Every row comes from one small tree of marks. Brackets hold a mark, then the marks that hang from it, in alphabetical order. Every link used is in the known rows. Which tree was each row made from?
Known rows:
(gage leto lipu mimif (vezaf dokin sozi)): [ 47  -7  -4 -72 -78   2 -73 -42   8  36 -51 -43  13 -17   1 -58  64  -8
  90  -3 -19  35  56]
(dokin vezaf): [-12  21   1 -30 -71  30 -24  -5   5  70 -42  13 -35   3 -11  18  -1  20
  11   9  71  25  60]
(sozi bizeni durir vezaf): [-23  38   1 -49 -70  39 -29   6   6  63 -34  12 -53 -11 -30 -17 -16  33
  21  30  51   1  19]
(lipu (gage leto mimif vezaf)): [ 36 -10  -5 -40 -77 -13 -53 -35  28  40 -56 -30   6 -11 -20 -37  33 -14
  62  -7  31  13  81]
(geli bizeni): [-19  22   6 -32 -78  52 -22   8   5  68 -25  11 -39  23  -4  -3 -35  26
   7  27  84  13  55]
(gage leto): [ -2  33  11 -27 -74  35 -34 -15  10  69 -29   3 -30   7 -11  -3  -2  21
  30  17  51  13  50]
(sozi bizeni durir (vezaf dokin)): [-12  33   5 -64 -71  51 -47   4  -2  52 -42  14 -30  -5 -27 -28   2  34
  33  24  33   0   9]
(tini (dokin (vezaf (sozi durir)))): [ -9  14  -3 -29 -53  50 -25 -14  10  60 -50 -11 -46 -16 -21  10  20  33
  41   9  44  46  33]
(vezaf dokin (sozi (bizeni vinimos) durir)): [ -4  15  10 -49 -41  78 -46  15  -4  65  -8  -1 -34  19 -25  -8 -29  43
  49  27  40  16 -28]
(gage leto lipu mimif (vezaf sozi)): [ 35  -3  -9 -58 -77  -8 -56 -41  16  47 -43 -45  -7 -22  -1 -45  45  -8
  76   4  -1  34  66]
(geli (bizeni sozi)): [-26  13  -2 -38 -75  65 -22  22  -5  79  -3   6 -41   9  -9  -4 -40  24
   2  17 106   6  41]
(lipu gage): [ -3  17   4 -26 -74  29 -42 -20  14  58 -26  -1 -16   8 -35  -5  -7  25
  32  13  73   4  59]
(bizeni (sozi durir (vezaf dokin)) vinimos): [ -5   4  18 -75 -68  61 -63  23 -12  63 -21  10 -55  -1 -35 -11  -7  22
  49  13  74 -12 -18]
(vezaf dokin (sozi bizeni durir)): [ -5  23   0 -52 -51  66 -37  -3  -2  55 -14  -7 -17   7 -25 -18  -8  43
  43  22  30  23  -9]
(sozi bizeni): [-29  39  -4 -24 -64  51 -17   1   4  73 -25  19 -23   8 -15  -2 -28  40
   7  29  63  13  39]
(gage leto vezaf): [ 12   8   6 -46 -73  21 -30  -7  15  58 -46  -6 -20  -1 -10 -16  14   8
  36   0  36  14  64]
(dokin (vezaf (sozi durir))): [ -1  10  -1 -48 -57  34 -28  -5   8  64 -25 -12 -51  -3 -26  11   1  22
  34   7  54  36  23]
(vezaf dokin sozi): [  0  16  12 -58 -65  57 -47 -14  -9  57 -20  -8  -9  14 -17  -5   8  39
  50  12  45  27  18]
(lipu (gage leto mimif (vezaf (sozi durir)))): [ 47 -23  -7 -54 -63  -9 -58 -34  30  33 -40 -57  -9 -18 -33 -44  36 -10
  83  -5  14  25  43]
(bizeni geli (sozi durir (vezaf dokin)) vinimos): [-17   6  21 -61 -64  63 -73  34  -9  73  -1  19 -71  -4 -34 -13 -31  13
  37  15  84  -9 -20]
(lipu (gage leto mimif (vezaf (sozi bizeni)))): [ 25  -8  -9 -40 -60   6 -54 -31  17  50 -30 -44  11 -20 -21 -51  23  -4
  62  -4  11  30  62]
(bizeni geli (sozi durir vezaf)): [-26  20   7 -51 -73  40 -47  19   0  73   2  10 -76 -23 -36 -13 -30  12
  18  17  91  -5   8]
(tini (dokin (vezaf (sozi (bizeni geli vinimos))))): [-46  23   9   4 -37  77 -39  19  -6  99 -14  15 -56  -6  -9   9 -33  29
  14  20  63  48  33]

Write each row's tree:
[ 30 -12 -21 -66 -70  -9 -45 -28  24  31 -45 -39 -22 -22 -18 -37  30   5
  76  12  13  28  35] : (gage lipu mimif (vezaf (sozi durir)))
[-15  12  10 -64 -73  52 -61  18  -8  65  -6  12 -54 -16 -35 -24  -9  13
  32  12  74  -4  -1] : (bizeni geli (sozi durir (vezaf dokin)))
[-21  28   2 -23 -48  60 -21  22  13  72 -19  19 -52  18 -25   9 -52  37
  20  35  65   3  -2] : (sozi (bizeni vinimos) durir)
[-26  16   6 -20 -36  58 -39  33   3  94   8   7 -74   4 -23   8 -56  18
  11  22  68  33  -1] : (dokin (vezaf (sozi (bizeni geli vinimos) durir)))
[-26   4  10 -34 -66  76 -31  38  -8  86   4  15 -58  21  -9   8 -61  22
   7  21 116   1  22] : (geli (bizeni sozi vinimos))
[-44  36  20 -25 -63  55 -50  30  -7  93  -5  32 -70   1 -20  -7 -55  24
   7  34  78   3  24] : (sozi (bizeni geli vinimos) vezaf)
[-19  16   2 -24 -57  53 -29 -19   0  71 -48  -4 -32 -14 -11  11  23  34
  35   6  51  53  57] : (tini (dokin (vezaf sozi)))
[-23  23  -6 -23 -45  48 -31  16   7  83   4   2 -59  -9 -23  -2 -34  17
   5  19  56  39  16] : (dokin (vezaf (sozi (bizeni geli) durir)))
[-26  27  21 -46 -59  63 -64  34  -4  73 -14  27 -63   5 -26 -22 -40  23
  28  31  53  -3 -11] : (sozi (bizeni geli vinimos) durir (vezaf dokin))
[-13  25  16 -59 -60  63 -54  20  -5  64 -37  21 -47   7 -28 -17 -19  33
  39  28  45  -6  -9] : (sozi (bizeni vinimos) durir (vezaf dokin))
[ 46 -16  -1 -53 -77  -1 -71 -38  19  31 -64 -29  28  -5 -19 -47  52 -13
  75 -12  13  14  74] : (lipu (gage leto mimif (vezaf dokin)))
[ 18   0 -18 -50 -84 -13 -41 -28  20  37 -62 -14  -8 -13  -5 -28  27   1
  52  12  28  18  75] : (gage lipu mimif vezaf)
[-36  15  22 -40 -69  53 -59  32 -13  93  10  25 -76  -7 -26  -1 -46  12
  16  19 108  -5  13] : (bizeni geli (sozi vezaf) vinimos)
[ 12 -16  -7 -46 -55  23 -69 -12   5  49 -19 -28  16 -13 -24 -52   7   1
  56   0  24  31  44] : (lipu (gage mimif (vezaf dokin (sozi (bizeni geli)))))
[ 16  29  -7 -28 -89   0 -52 -44  19  51 -42 -16 -16  -8   1 -28  24   1
  55  22  25  19  70] : (gage leto lipu mimif)
[ 24  -8 -14 -60 -76  -6 -47 -33  12  41 -45 -34  -8 -19  -6 -32  32   6
  69  10  19  34  59] : (gage lipu mimif (vezaf sozi))
[-33  31   7  -9 -48  59 -31  33  15  83   2  28 -67  16 -24   4 -75  28
   9  39  76   3  -5] : (sozi (bizeni geli vinimos) durir)
[ 50 -23   3 -64 -71   5 -77 -42  12  33 -46 -49  24 -10 -21 -52  57  -9
  90 -16   3  29  57] : (lipu (gage leto mimif (vezaf dokin sozi)))
[-16  16  14 -33 -39  77 -55  28  -2  75  14   9 -49  18 -25 -12 -50  32
  36  30  50  19 -28] : (vezaf dokin (sozi (bizeni geli vinimos) durir))
[-28  23   9 -21 -37  66 -39  30   5  85  21   7 -68  11 -29  -2 -70  32
  22  37  66  19 -18] : (vezaf (sozi (bizeni geli vinimos) durir))
[-27  12  15 -48 -64  51 -56  39  -2  84   8  19 -91 -11 -36  -4 -49  13
  24  22 103  -9 -11] : (bizeni geli (sozi durir vezaf) vinimos)
[-40  35  11  -5 -52  62 -35  29   2  92   2  32 -55  19 -15   6 -72  29
   0  35  83   8  21] : (sozi (bizeni geli vinimos))
[-33  25  -4 -14 -49  65 -21 -10  -3  79 -40   0 -25 -18  -8   4  10  40
  21  12  44  52  54] : (tini (dokin (vezaf (sozi bizeni))))
[-35  27  16 -15 -43  68 -42  25  -5  97  22  13 -55  13 -17   2 -67  33
  17  33  73  24   5] : (vezaf (sozi (bizeni geli vinimos)))
[-15  24   4 -36 -47  67 -48  11  -1  67   8   2 -32   7 -24 -21 -31  34
  31  25  39  25 -10] : (vezaf dokin (sozi (bizeni geli) durir))
[  2  22  13 -76 -81  37 -54  -5  -2  45 -49   7 -37  -1 -30 -18  17  28
  48  18  42  -1  15] : (sozi durir (vezaf dokin))
[-24   9  27 -55 -70  65 -75  30 -23  85   1  24 -57  -3 -26 -11 -28  12
  30  13  90  -4   3] : (bizeni geli (sozi (vezaf dokin)) vinimos)
[ 20  14   0 -22 -79   2 -56 -42  24  49 -41 -21  -4  -3 -21 -23  17   0
  54   9  47  14  69] : (lipu (gage leto mimif))
[ 19   7 -17 -45 -68   3 -50 -33  15  54 -36 -39  -1 -26  -1 -56  31  -3
  63   7  -8  34  62] : (gage leto lipu mimif (vezaf (sozi bizeni)))
[-34  20   5  -9 -41  78 -28   7  -6  89 -36   6 -42  -5  -9  11 -12  39
  27  16  54  47  36] : (tini (dokin (vezaf (sozi (bizeni vinimos)))))
